Each row comes from the steps of one walk. Every step used is in the known rows, and no mark comes twice. Write the walk behind each row, first mark first.
(in the rows, 128 means zero)
Known rows:
N T M R: [125 122 151 133 103 138 103  91 102 144 134 186  98 126 167  96 154 164
 192 111 127 135 108  93 139 100 102  94  93  89]
R P: [160 174 144 114  63 167 138  99 174 161 140 156  98 129 112  97 140 123
 122 126 140 132 129 100 132  40 108 119 125 148]
L A P: [125 116 140 132  64 182 111  99 196 168 138 158 115 135 151  59 169  87
 130 105 134 121 125 124 138  35 121 119 144 157]
P Q L T: [104 127 123 146  69 179 122 143 181 134 158 131 140  83 120  76 169 148
  82 158 129 147 117 140 122 121 115 130 137 192]
T M R P Z L Q U: [ 70  75 114 141  93 194 140 113 104 104  91 147 117 141 130  77  81 184
 180  81 127 132 147 130 143 130 136  83 144 170]
R P T: [138 184 131 126  57 169 119 128 165 146 154 154  85 121  85  89 123 123
 136 113 139 126 104 114 141  74 120 136 145 160]
M R P: [158 142 140 123  79 155 116  95 143 165 115 176  86 142 124  86 138 134
 168 121 150 145 125 130 154  59 101  99 123 137]
L Q P: [118 150 141 127  70 187 144 132 176 139 159 141 118 112 131  69 155 133
  98 110 147 159 100 118 141 101 113 121 147 170]
R M: [142 160 122 110  58 163 124  73 188 150 166 137 123 121 100 126 148 148
 103 121 156 135 132 113 122  48 101 100 132 144]
N T M R L: [135 134 133 148 109 136  97  81 131 158 151 170  96 134 168 108 107 130
 191 121 140 124 114  86 128  93 116  84  77 100]
M R P A: [124 125 125 139  78 153 111 129 149 142 120 157  92 138 124  83 119 131
 170 110 142 141 123 138 164  98 113  83 111 149]
A P R L Q: [112 133 155 166  60 182 112  93 194 161 188 132 112 140 119  67  94  49
 109  80 177 109 128 138 159  99 132  87 150 174]
Z L A P R M: [ 84  98 121 168  95 189 125  78 180 129 162 127 128 164 125  80 142  91
 125  91 156 129 124 174 106  26 142  68 153 184]
L T: [147 138 144 104  67 166 150 141 192 159 170 147 131  87 120  76 162 127
 103 129 150 130 131 118 125  55  93 135 154 160]
Z P Q L T: [ 94 128 120 145  83 180 109 141 160 143 148  84 173 116 133  69 159 130
 105 158 112 154 131 132  88 100 126 159 150 198]
P T M: [108 161 120 133  45 146 118 117 126 120 155 152 101 101 112  92 140 122
 138  93 131 115  91 101 152 105 129 144 143 130]
T M R L: [141 131 117 145  75 125 102  73 134 152 129 156 103 129 154 101 104 104
 162 110 162 120 121  98 145  90 124  92 104 122]
L T M R: [131 100 124 123  73 150 118 123 137 145 133 180 114  91 158  71 141 149
 161 100 156 132 127 127 145  87 115 126 136 137]
T N: [135 160 166 118  88 117 148  78 147 152 154 167 141 111 151 108 160 119
 129 141 131  91 125  93 171  81  77 112 132 138]
M R P Z L T: [115  81 132 143  93 188 144 138 139 135 120 156 132 137 124  74 104 171
 151 126 131 140 145 144 127  62 110 110 152 185]
T M: [134 161 133 121  53 141 130  85 138 130 144 154 112 110 136 104 153 128
 119 104 135 120 117  84 142  69 113 126 120 118]
M R P T: [138 144 126 138  76 162 103 129 135 152 126 170  76 135 104  78 124 133
 183 115 151 139 106 141 163  96 118 113 150 148]
P R L T N: [132 141 159 152 108 123 161 124 182 149 201 158 144  90 141  83  93  72
 111 133 186  88 123 123 155  93  97  99 137 188]
Q P Z L: [107 119 130 150  87 177 167 112 122  90 134 106 133 137 135  90 157 139
 103 125 104 162 101 103 114  90 107 114 150 179]
P R L T: [151 140 145 153  82 159 155 147 194 146 195 133 123  96 104  72 109  69
  93 124 183 126 118 129 124  75 105 109 143 184]
Z P Q L: [ 95 143 127 156  79 161 100  97 126 139 128  75 166 145 131  92 164 119
 114 158 108 154 123 115 104 104 125 138 135 169]
N T M: [124 160 154 126  85 149 123  94 136 140 163 172 108 115 149 108 154 159
 147 116 116 124 110  67 117  80 104 117  94  98]
Q L Z P: [128 127 138 125  74 184 146 110 145 192 107 111 148 150 144 125 164 106
  76 179  92 159 113 116  88  75  88 128 114 157]
Z L R: [120 130 156 107  71 164 174 134 129 160 158 115 149 117 123  74 191 114
 111 167 134 138 121 151 125  52 103  93 141 149]
A P Z L Q U: [ 65  83 150 130  76 216 143 118 152 118 127 101 144 137 132  70 137 136
 132  82 105 120 163 127 133 107 123  91 185 187]
N T M R L Q P: [ 96 128 118 155 119 173  95 117 150 140 164 165  90 128 177  82  92 152
 176  96 157 155  95  96 127 136 143  89  89 137]
A P Z L T M: [ 89  83 121 138  62 189 117 103 144 106 134 143 140 115 159  79 121 141
 130  64 108 105 146 112 119  69 143 142 161 181]
P Q: [109 140 155 149  49 163 120 109 162 139 159 114 152 114 111  86 152 119
 105 135 141 126 131 115 161 102  92 124 143 150]
P Z: [133 117 165 138  46 160 149 104 146 124 140 136 144 122 110 102 144 133
  96 117 128 135 130  92 157  90  79 120 146 139]

Write each row's walk:
[ 56  92 134 172  74 202 103  99 176 148 146  98 157 147 143  54 151  94
 135 118 115 106 141 145 132  60 139 122 154 189] -> Z L A P Q
[ 81  41 119 148  79 179  98  99 114 110 107 160 127 125 180  67 121 149
 177  62 117 119 144 137 140  88 140 118 159 172] -> A P Z L T M R
[144 147 119 112  79 167 139 136 181 147 145 154 118  97 126  84 189 142
  89 159 127 149 105 127 104  73 105 122 129 180] -> Q L T
[105  97 127 140  92 196 174 161 154  93 153 116 146 109 138  69 148 159
  98 122 111 165 107 120  98  84 117 128 167 215] -> Q P Z L T
[122 147 141 135 103 125 109 103 124 151 134 196  98 129 143  91 113 131
 199 121 146 100 104 129 189 116 108 107 139 152] -> M R P T N
[ 91  60 100 151 101 175 142 142  98  80 110 153 126 106 172  68 126 173
 151  88 124 171 101 130 118 117 137 124 150 188] -> Q P Z L T M R
[139 120 143 130 115 119 126 107 175 176 163 171 139 101 170  88 105 111
 163 144 170  85 139 127 156  88  95  94 128 169] -> M R L T N
[149 135 117 128  73 147 101  78 123 141 102 192  79 137 147  93 118 146
 177  93 149 139 122 109 155  78 127 106 103 126] -> T M R P
[ 92 112 151 138  56 183 142 156 153 173 140  87 162 138 136 113 117  96
  99 133  94 132 127 114 126  88  94 130 130 148] -> L Z P A
[132 128 155 148 109 142 122 102 195 155 186 165 126 104 168  74  96  50
 128  95 175  81 135 131 157  89 124 104 143 204] -> A P R L T N
[135 142 144 143  65 152 136  83 162 125 176 138 122 126  90 113 137 118
  95 110 178 151 121 138 141  71 100  77 143 151] -> P R M
[152 138 153 130  52 181 154 110 200 207 154 127 128 122 123 130 102  78
  69 159 137 118 125 103 132  68  80 103 114 151] -> R L Z
[ 87  83 156 130  96 163 137  95 154 126 149 150 167 119 179  87 128 132
 134 102 107  74 154 117 149  71 110 127 169 193] -> A P Z L T N
[114 146 119 136  79 163 134 155 158 102 147 119 102 108 139  82 162 115
 117 113 121 167  80 114 136 118 122 109 121 180] -> Q P A
[106  88 130 159  83 167 113 142 154 196 127  87 154 161 155 112  74  72
 145 143 123 134 130 128 133 106 108  96 111 156] -> M R L Z P A
[118 124 115 161  81 165  86  93 134 144  96 153  98 136 126  87 141 149
 149 153 137 164 113 144 146 131 120  95 104 172] -> M R P Q L
[ 96  80 143 143 118 149 151 114 128 131 128 178 155 130 159  87  95 173
 172 132 129 102 147 138 152  83  99 103 148 190] -> M R P Z L T N
[103 145 132 134  76 149 122 134 139 137 151  79 157 142 129  94 143  99
 136 116 108 130 131 106 121  77 121 128 136 151] -> Z P A
[145 151 113 121  63 161 127 116 197 150 170 147 124  83 135  90  96 110
 113 111 155 105 126  83 111  56 136 139 115 163] -> R L T M
[133 102 149 140  84 172 121 107 148 221 121 104 152 164 159 113  94  78
 139 153 140 138 137 119 118  68  95 111 125 142] -> M R L Z P
[ 92 114 139 141 126 184  92 124 111 112 109 162  90 111 151  76 110 181
 213 102 134 156 131 109 131 149 137  88  94 142] -> N T M R P Q U
[ 85 125  84 158  62 174  75 104 157 120 119 181  85 126 149  67 159 100
 144  92 112 120  77 128 122 103 173 136 125 165] -> Q L A P T M
[112 170 155 130  74 119 130 109 137 139 172 157 132 106 132  98 147 111
 147 134 133  82 102 106 178 109  93 125 156 140] -> P T N
[105 103 103 124  94 150 134 118 114 138 137 149 120 109 162  74 148 155
 170 112 135 122 124 137 119  64 126 112 141 150] -> Z L T M R
[ 89 138 140 139  92 151 134 118 126 174 123 136 154 135 156 136 134 105
 115 177  83 110  90 118 126 122  99 140 137 162] -> Q L Z P T N
[118 160 162 111  74 148 134 150 150 152 161 181 123  92 128  79 119 114
 148 145 155  97 106 142 178 100 116 118 136 162] -> L R P T N
[ 99 124 123 147 107 150  87 123 127 123 132 191  79 130 155 100  97 172
 208  94 122 136 107 103 151 119 132  81  66 114] -> N T M R P A
[108  92 124 166 117 166  64  81 169 169 132 184  95 146 199  73 101 100
 211  90 144 114 118 106 125  67 150  85  78 127] -> N T M R L A P
[121 138 149 111  55 178 135 179 173 144 154 148 111 104 110  70 128 115
 119 136 143 142 121 151 156  91 122  93 110 161] -> L R P A
[115 110 127 165 118 148 102 104 158 164 151 177 109 136 175  82 103 126
 192 124 152 121 105  94 120  72 125  85  74 113] -> N T M R L A
[104 135 150 130  54 186 136 151 142 187 143  99 146 137 115 105 124  95
 111 140 106 126 106 115 120  87  99 159 166 148] -> L Z P T
[ 98 117 135 129 123 173 109 119 142 153 152 147  99 110 158  83  91 154
 197 106 153 125 131 102 122 142 128  63 100 120] -> N T M R L Q U
[107 111 150 148  65 162 168  96 125 120 144 109 157 143 109 102 151 140
 104 136 105 127 130 105 130  68  89 109 155 152] -> P Z L
[ 91  76 150 116  52 205 116  91 161 126 143 116 161 139 132 101 134 138
 115 108 139 139 154 162 125  58 128  79 153 172] -> A P Z L R M
[132 128 141 141  65 173 102  60 176 132 159 148 104 139 115  99 141  97
 118  70 170 140 129 144 141  68 120  81 147 160] -> A P R M
[ 90  95 130 145  62 166 102 134  94 162 108 138 129 142 152 101 105 115
 163 108 117 131 106 125 141 117 121 149 146 124] -> L Z P T M R
[ 92  93 135 160 113 162 116  88  85 112 114 173 111 158 150 104  92 195
 196 105 103 132 121  95 122  89 116  95  95 117] -> N T M R P Z L
[108 116  65 140  91 162  89 148 147 110 103 187  78 103 152  80 118 166
 159 107 123 149 100 143 128 130 153 100  81 180] -> Q L T M R P A
[ 88 150 144 131  68 171 158 104 159 164 175 111 149 141 109  85 158 135
 108 136 128 107 132 127 130  60  99 106 161 150] -> Z L Q
